Each row comes from the steps of one path. Every step used is in the known rows, and no mark comes twice. Write the path behind each row, first mark first.
Known rows
mimu > rasitu > nebiz > digelob > ramol > tose: [ 0.16 -0.25  0.00 -0.15 -0.57  0.19 -0.25 -0.24  0.02 -0.14  0.10 -0.30
 -0.46 -0.15  0.38 -0.08  0.23  0.18  0.25 -0.10  0.13 -0.07  0.11  0.07
  0.40]
mimu > ramol > digelob > nebiz > rasitu > kigize: [ 0.33  0.00  0.16 -0.10 -0.01 -0.13 -0.27 -0.22 -0.39  0.00 -0.12 -0.39
  0.10 -0.14  0.37 -0.14  0.14  0.14  0.39 -0.18  0.27  0.17  0.23  0.06
  0.20]
digelob > nebiz > rasitu > mimu: [ 0.71  0.22  0.15  0.31  0.32 -0.27 -0.25 -0.29 -0.29  0.14 -0.12 -0.24
 -0.14 -0.14  0.37 -0.14  0.13 -0.11  0.34 -0.21  0.31  0.18  0.21  0.19
  0.09]
nebiz > digelob > ramol: [-0.03 -0.01 -0.06 -0.17 -0.47 -0.01 -0.32 -0.17  0.16 -0.18  0.16  0.01
 -0.51 -0.13  0.40 -0.02  0.49 -0.36  0.37 -0.24  0.14 -0.21  0.16  0.01
  0.14]
kigize > rasitu > lopaf: [-0.01 -0.50  0.16  0.05 -0.17  0.32 -0.38 -0.04 -0.19 -0.01 -0.03 -0.13
 -0.33 -0.05  0.34  0.12 -0.06  0.40  0.10 -0.07  0.26  0.31  0.23 -0.10
  0.12]
leli > rasitu: [ 0.17 -0.10 -0.02  0.15 -0.02 -0.02 -0.09 -0.11 -0.22  0.12 -0.06 -0.01
 -0.05 -0.03  0.26 -0.30  0.38  0.07 -0.25 -0.44 -0.22  0.05  0.02  0.08
 -0.16]
tose > ramol: [-0.25 -0.05 -0.27 -0.09 -0.05 -0.08 -0.16  0.02  0.19 -0.04  0.11  0.10
 -0.37 -0.04  0.33  0.13 -0.36 -0.26 -0.18  0.14 -0.16  0.11 -0.13  0.01
  0.04]
ramol > digelob: [-0.22 -0.02  0.20 -0.03 -0.62  0.04  0.04 -0.14 -0.27 -0.05 -0.09 -0.05
 -0.32  0.03  0.03 -0.14  0.34  0.26 -0.11  0.32  0.09  0.24  0.11  0.04
  0.04]
lopaf > rasitu > tuzuf: [ 0.62 -0.06  0.05  0.10  0.39 -0.03 -0.20 -0.09 -0.12 -0.10  0.14 -0.13
 -0.49 -0.03  0.17  0.01  0.12  0.21  0.13 -0.14 -0.40  0.21 -0.23  0.05
  0.22]
lopaf > rasitu > mimu > ramol: [ 0.53 -0.03 -0.39 -0.13  0.01 -0.07 -0.09 -0.07  0.04 -0.10 -0.01 -0.01
 -0.42 -0.12  0.45  0.06  0.06  0.12  0.26 -0.24 -0.48  0.05 -0.01 -0.01
  0.19]
nebiz > rasitu > mimu > ramol > tose: [ 0.50 -0.09 -0.01 -0.11 -0.36  0.39 -0.01 -0.21 -0.08  0.00 -0.08 -0.07
 -0.13 -0.04  0.21 -0.11 -0.15  0.24  0.12 -0.04 -0.35  0.16  0.14  0.02
  0.22]
tose > ramol > digelob > nebiz > rasitu: [ 0.11  0.24  0.20 -0.19 -0.29 -0.24 -0.33 -0.20 -0.16  0.10  0.03 -0.09
 -0.28 -0.19  0.35 -0.01  0.21 -0.49  0.22 -0.17  0.24  0.30  0.30  0.18
  0.13]
tuzuf > rasitu: [ 0.09  0.00 -0.17  0.07  0.22  0.17 -0.07 -0.08  0.03  0.07  0.04 -0.01
 -0.04  0.06  0.04 -0.15  0.73  0.13 -0.04 -0.46  0.04  0.29  0.32 -0.11
 -0.01]
tuzuf > rasitu > mimu > ramol > digelob: [ 0.18 -0.06 -0.10  0.01 -0.58  0.08  0.03 -0.27 -0.21 -0.07 -0.11 -0.06
 -0.39  0.01  0.35 -0.17  0.73  0.51 -0.03  0.07 -0.14  0.38  0.23 -0.01
  0.09]
kigize > rasitu > nebiz > digelob: [ 0.17 -0.28  0.04  0.10  0.04  0.03 -0.31 -0.28 -0.15  0.01  0.14 -0.22
 -0.18 -0.29  0.52 -0.03  0.23  0.34  0.27 -0.14  0.43 -0.19  0.11  0.06
  0.13]
kigize > rasitu: [-0.11 -0.16  0.05 -0.27 -0.03  0.16 -0.15  0.06 -0.12  0.13  0.02  0.19
 -0.27 -0.15  0.24  0.16 -0.01  0.23  0.19 -0.31  0.17  0.07 -0.01 -0.11
  0.02]
kigize > rasitu > mimu > ramol: [ 0.39 -0.15 -0.25 -0.15 -0.13  0.03 -0.08 -0.08 -0.02  0.00 -0.05  0.12
 -0.25 -0.16  0.53  0.15  0.02  0.39  0.24 -0.22 -0.20  0.03 -0.05 -0.06
  0.10]
digelob > nebiz: [ 0.07  0.09  0.08 -0.06 -0.11 -0.42 -0.15 -0.01  0.04  0.12 -0.08 -0.37
  0.23 -0.12  0.20  0.00  0.21 -0.32  0.13 -0.13  0.16 -0.02  0.01  0.05
  0.02]
tose > ramol > digelob > nebiz: [-0.26  0.04  0.06 -0.15 -0.65 -0.43 -0.23 -0.10 -0.06  0.07 -0.07 -0.34
 -0.26 -0.12  0.43 -0.03  0.25 -0.29 -0.06  0.23  0.13  0.25  0.02  0.09
  0.07]
leli > rasitu > nebiz > digelob > ramol: [ 0.18 -0.18 -0.08 -0.02 -0.34 -0.16 -0.43 -0.28 -0.05 -0.11  0.10 -0.19
 -0.50 -0.18  0.73 -0.16  0.76 -0.10  0.20 -0.34  0.32 -0.11  0.07  0.14
  0.13]
bukif > rasitu > mimu: [ 0.57  0.28 -0.13  0.58  0.37  0.08 -0.10 -0.17 -0.33  0.10 -0.24 -0.10
 -0.18  0.10  0.36 -0.19  0.22  0.48  0.13 -0.21  0.09  0.21  0.22  0.02
  0.06]
ramol > digelob > nebiz > rasitu: [ 0.24  0.26  0.34 -0.14 -0.26 -0.18 -0.26 -0.21 -0.25  0.12 -0.03 -0.14
 -0.11 -0.16  0.19 -0.08  0.39 -0.35  0.31 -0.23  0.32  0.24  0.36  0.17
  0.11]
lopaf > rasitu > nebiz: [ 0.30 -0.14 -0.17 -0.07  0.34 -0.20 -0.25 -0.06 -0.16 -0.01  0.01 -0.31
 -0.36 -0.13  0.40  0.03  0.15  0.23  0.11 -0.06  0.24  0.22 -0.09  0.13
  0.26]
mimu > ramol > digelob: [-0.13 -0.05  0.00 -0.29 -0.82  0.04  0.08 -0.11 -0.08 -0.12 -0.04  0.03
 -0.24 -0.03  0.16 -0.01  0.38  0.26 -0.04  0.21 -0.22  0.15  0.08  0.00
  0.09]
lopaf > rasitu > bukif: [ 0.45 -0.14 -0.37  0.13  0.42 -0.35 -0.42  0.04 -0.04  0.10  0.02  0.01
 -0.76 -0.05  0.27 -0.05 -0.04 -0.10  0.05 -0.45 -0.27  0.07 -0.19  0.05
  0.18]

Which path is each row?
[-0.10 -0.14  0.07 -0.34 -0.70  0.31 -0.12 -0.04  0.04 -0.05 -0.07 -0.09
 -0.40  0.04  0.14 -0.08  0.13 -0.03  0.04  0.05 -0.05  0.17  0.03 -0.04
  0.21] | digelob > ramol > tose
[ 0.40 -0.17 -0.35  0.36  0.43 -0.24 -0.34 -0.08  0.01  0.18  0.00 -0.02
 -0.36  0.07  0.23 -0.18  0.51  0.14 -0.17 -0.55 -0.02  0.22 -0.01 -0.02
  0.03] | tuzuf > rasitu > bukif
[ 0.18 -0.10 -0.17 -0.21 -0.24 -0.14 -0.48 -0.20  0.05 -0.19  0.16 -0.18
 -0.74 -0.21  0.66 -0.01  0.58 -0.21  0.45 -0.28  0.30 -0.07  0.10  0.10
  0.30] | lopaf > rasitu > nebiz > digelob > ramol
[ 0.31  0.24  0.20 -0.29 -0.40 -0.20 -0.24 -0.19 -0.13  0.07  0.00 -0.09
 -0.07 -0.20  0.27  0.00  0.43 -0.35  0.35 -0.30  0.12  0.19  0.33  0.14
  0.14] | mimu > ramol > digelob > nebiz > rasitu
[ 0.00 -0.34  0.10 -0.30 -0.69  0.35 -0.34 -0.21 -0.07 -0.02  0.03 -0.22
 -0.54 -0.16  0.52 -0.08  0.27  0.19  0.24 -0.08  0.26  0.05  0.10  0.00
  0.31] | kigize > rasitu > nebiz > digelob > ramol > tose
[ 0.17  0.03  0.05 -0.08 -0.67 -0.42 -0.10 -0.18 -0.14  0.04 -0.19 -0.43
 -0.07 -0.14  0.47 -0.09  0.50  0.03  0.12  0.12  0.04  0.16  0.07  0.09
  0.09] | rasitu > mimu > ramol > digelob > nebiz
[ 0.25 -0.29 -0.19  0.09  0.22 -0.23 -0.41  0.03 -0.11  0.23 -0.03  0.14
 -0.54 -0.09  0.38  0.05 -0.08  0.22  0.01 -0.42  0.08  0.04 -0.26 -0.01
  0.06] | kigize > rasitu > bukif
[ 0.25 -0.18  0.01  0.28  0.05 -0.07 -0.21 -0.31 -0.08 -0.07  0.13 -0.33
 -0.01 -0.19  0.37 -0.12  0.24  0.17  0.15  0.05  0.32 -0.24  0.11  0.13
  0.12] | rasitu > nebiz > digelob
[ 0.34 -0.24  0.00  0.38  0.05 -0.09 -0.26 -0.38 -0.22  0.00  0.10 -0.34
 -0.04 -0.21  0.54 -0.31  0.46  0.22 -0.01 -0.23  0.17 -0.19  0.12  0.18
  0.02] | leli > rasitu > nebiz > digelob
[ 0.52 -0.05  0.03 -0.15 -0.40  0.18 -0.09 -0.21 -0.04  0.07 -0.12 -0.26
 -0.01 -0.10  0.32 -0.12 -0.05  0.07  0.19 -0.09 -0.27  0.15  0.15  0.05
  0.22] | digelob > nebiz > rasitu > mimu > ramol > tose
[ 0.35  0.12 -0.12  0.28  0.35 -0.03 -0.18 -0.08 -0.23  0.09 -0.15 -0.29
  0.10  0.04  0.42 -0.04  0.36  0.54  0.00 -0.16  0.45  0.22  0.08  0.10
  0.17] | bukif > rasitu > nebiz
[ 0.09 -0.25 -0.01 -0.13 -0.56  0.35 -0.29 -0.29  0.00 -0.06  0.04 -0.31
 -0.44 -0.05  0.41 -0.24  0.63  0.14  0.13 -0.16  0.20  0.17  0.26 -0.01
  0.29] | tuzuf > rasitu > nebiz > digelob > ramol > tose
[ 0.20  0.05 -0.03 -0.04 -0.55 -0.35 -0.14 -0.22 -0.12  0.08 -0.17 -0.43
 -0.10 -0.11  0.49 -0.16  0.86  0.10  0.11 -0.11  0.05  0.31  0.24  0.04
  0.09] | tuzuf > rasitu > mimu > ramol > digelob > nebiz
[ 0.10 -0.30  0.02 -0.10  0.17 -0.08 -0.23 -0.06 -0.22  0.12 -0.03 -0.17
 -0.16 -0.17  0.50  0.14  0.10  0.55  0.07 -0.04  0.58  0.18 -0.16  0.06
  0.15] | kigize > rasitu > nebiz
[ 0.37 -0.17 -0.15  0.16  0.36 -0.34 -0.09 -0.09 -0.09 -0.05  0.07 -0.31
 -0.02 -0.17  0.29  0.14  0.06  0.52  0.08 -0.08  0.39 -0.02 -0.14  0.17
  0.29] | mimu > rasitu > nebiz
[ 0.62  0.06 -0.05  0.22  0.36 -0.55 -0.50 -0.11 -0.09  0.23 -0.02 -0.10
 -0.24 -0.12  0.33 -0.06  0.07 -0.37  0.17 -0.54  0.16  0.05 -0.03  0.19
  0.11] | digelob > nebiz > rasitu > bukif
[ 0.40 -0.18 -0.18 -0.19 -0.39  0.34 -0.02 -0.13 -0.03 -0.04 -0.09 -0.16
 -0.37 -0.04  0.27 -0.11 -0.15  0.29  0.10 -0.03 -0.56  0.16  0.04 -0.04
  0.27] | lopaf > rasitu > mimu > ramol > tose
[ 0.29  0.05  0.05 -0.06 -0.57  0.04 -0.02 -0.29 -0.28 -0.08 -0.09  0.04
 -0.42 -0.07  0.32 -0.09  0.37  0.31  0.12  0.12 -0.09  0.28  0.20  0.10
  0.14] | nebiz > rasitu > mimu > ramol > digelob
[ 0.24 -0.37  0.01  0.30  0.01  0.05 -0.24 -0.07 -0.05 -0.17  0.07 -0.27
 -0.19 -0.03  0.12  0.12 -0.11  0.38  0.11 -0.12  0.07  0.12  0.25  0.00
  0.28] | mimu > rasitu > lopaf
[ 0.26 -0.20 -0.11  0.21  0.48 -0.10 -0.08 -0.06 -0.27 -0.11 -0.02 -0.31
  0.07 -0.09  0.10 -0.03 -0.26  0.59  0.26 -0.20  0.15 -0.11 -0.01 -0.03
  0.24] | mimu > rasitu > kigize
[ 0.20  0.06 -0.14  0.02 -0.24 -0.04 -0.44 -0.22  0.00 -0.12  0.06 -0.17
 -0.44 -0.11  0.67 -0.05  0.74 -0.01  0.38 -0.34  0.43 -0.07  0.21  0.07
  0.25] | bukif > rasitu > nebiz > digelob > ramol
[ 0.78  0.09  0.32  0.25  0.44  0.04 -0.18 -0.23 -0.19 -0.04  0.16  0.01
 -0.13 -0.03  0.09  0.00  0.09  0.14  0.18 -0.15 -0.07  0.20 -0.08  0.15
  0.14] | nebiz > rasitu > tuzuf
[ 0.36 -0.14  0.30  0.17 -0.02 -0.01 -0.48 -0.18 -0.16  0.01 -0.02 -0.38
 -0.04 -0.07  0.28  0.00  0.09 -0.20  0.25 -0.17  0.36  0.32  0.46  0.10
  0.18] | digelob > nebiz > rasitu > lopaf
[ 0.43 -0.21  0.23  0.08  0.22  0.08 -0.18 -0.09 -0.20  0.03  0.10  0.01
 -0.26 -0.07  0.28  0.12  0.08  0.53  0.11 -0.13 -0.06  0.18 -0.30 -0.02
  0.10] | kigize > rasitu > tuzuf
[ 0.82  0.14  0.36  0.21  0.35 -0.23 -0.28 -0.23 -0.16  0.05  0.10 -0.23
  0.02 -0.10  0.21  0.00  0.22 -0.08  0.26 -0.23  0.03  0.19 -0.07  0.19
  0.15] | digelob > nebiz > rasitu > tuzuf
[ 0.04 -0.20 -0.05 -0.23 -0.36 -0.07 -0.47 -0.20  0.01 -0.10  0.14 -0.09
 -0.59 -0.24  0.72  0.06  0.56  0.00  0.42 -0.26  0.53 -0.10  0.06  0.05
  0.23] | kigize > rasitu > nebiz > digelob > ramol
[ 0.57  0.03 -0.08  0.04 -0.10 -0.52 -0.46 -0.16 -0.09  0.17 -0.03 -0.08
 -0.36 -0.14  0.43 -0.05  0.26 -0.25  0.15 -0.44  0.02  0.12  0.01  0.18
  0.15] | mimu > ramol > digelob > nebiz > rasitu > bukif
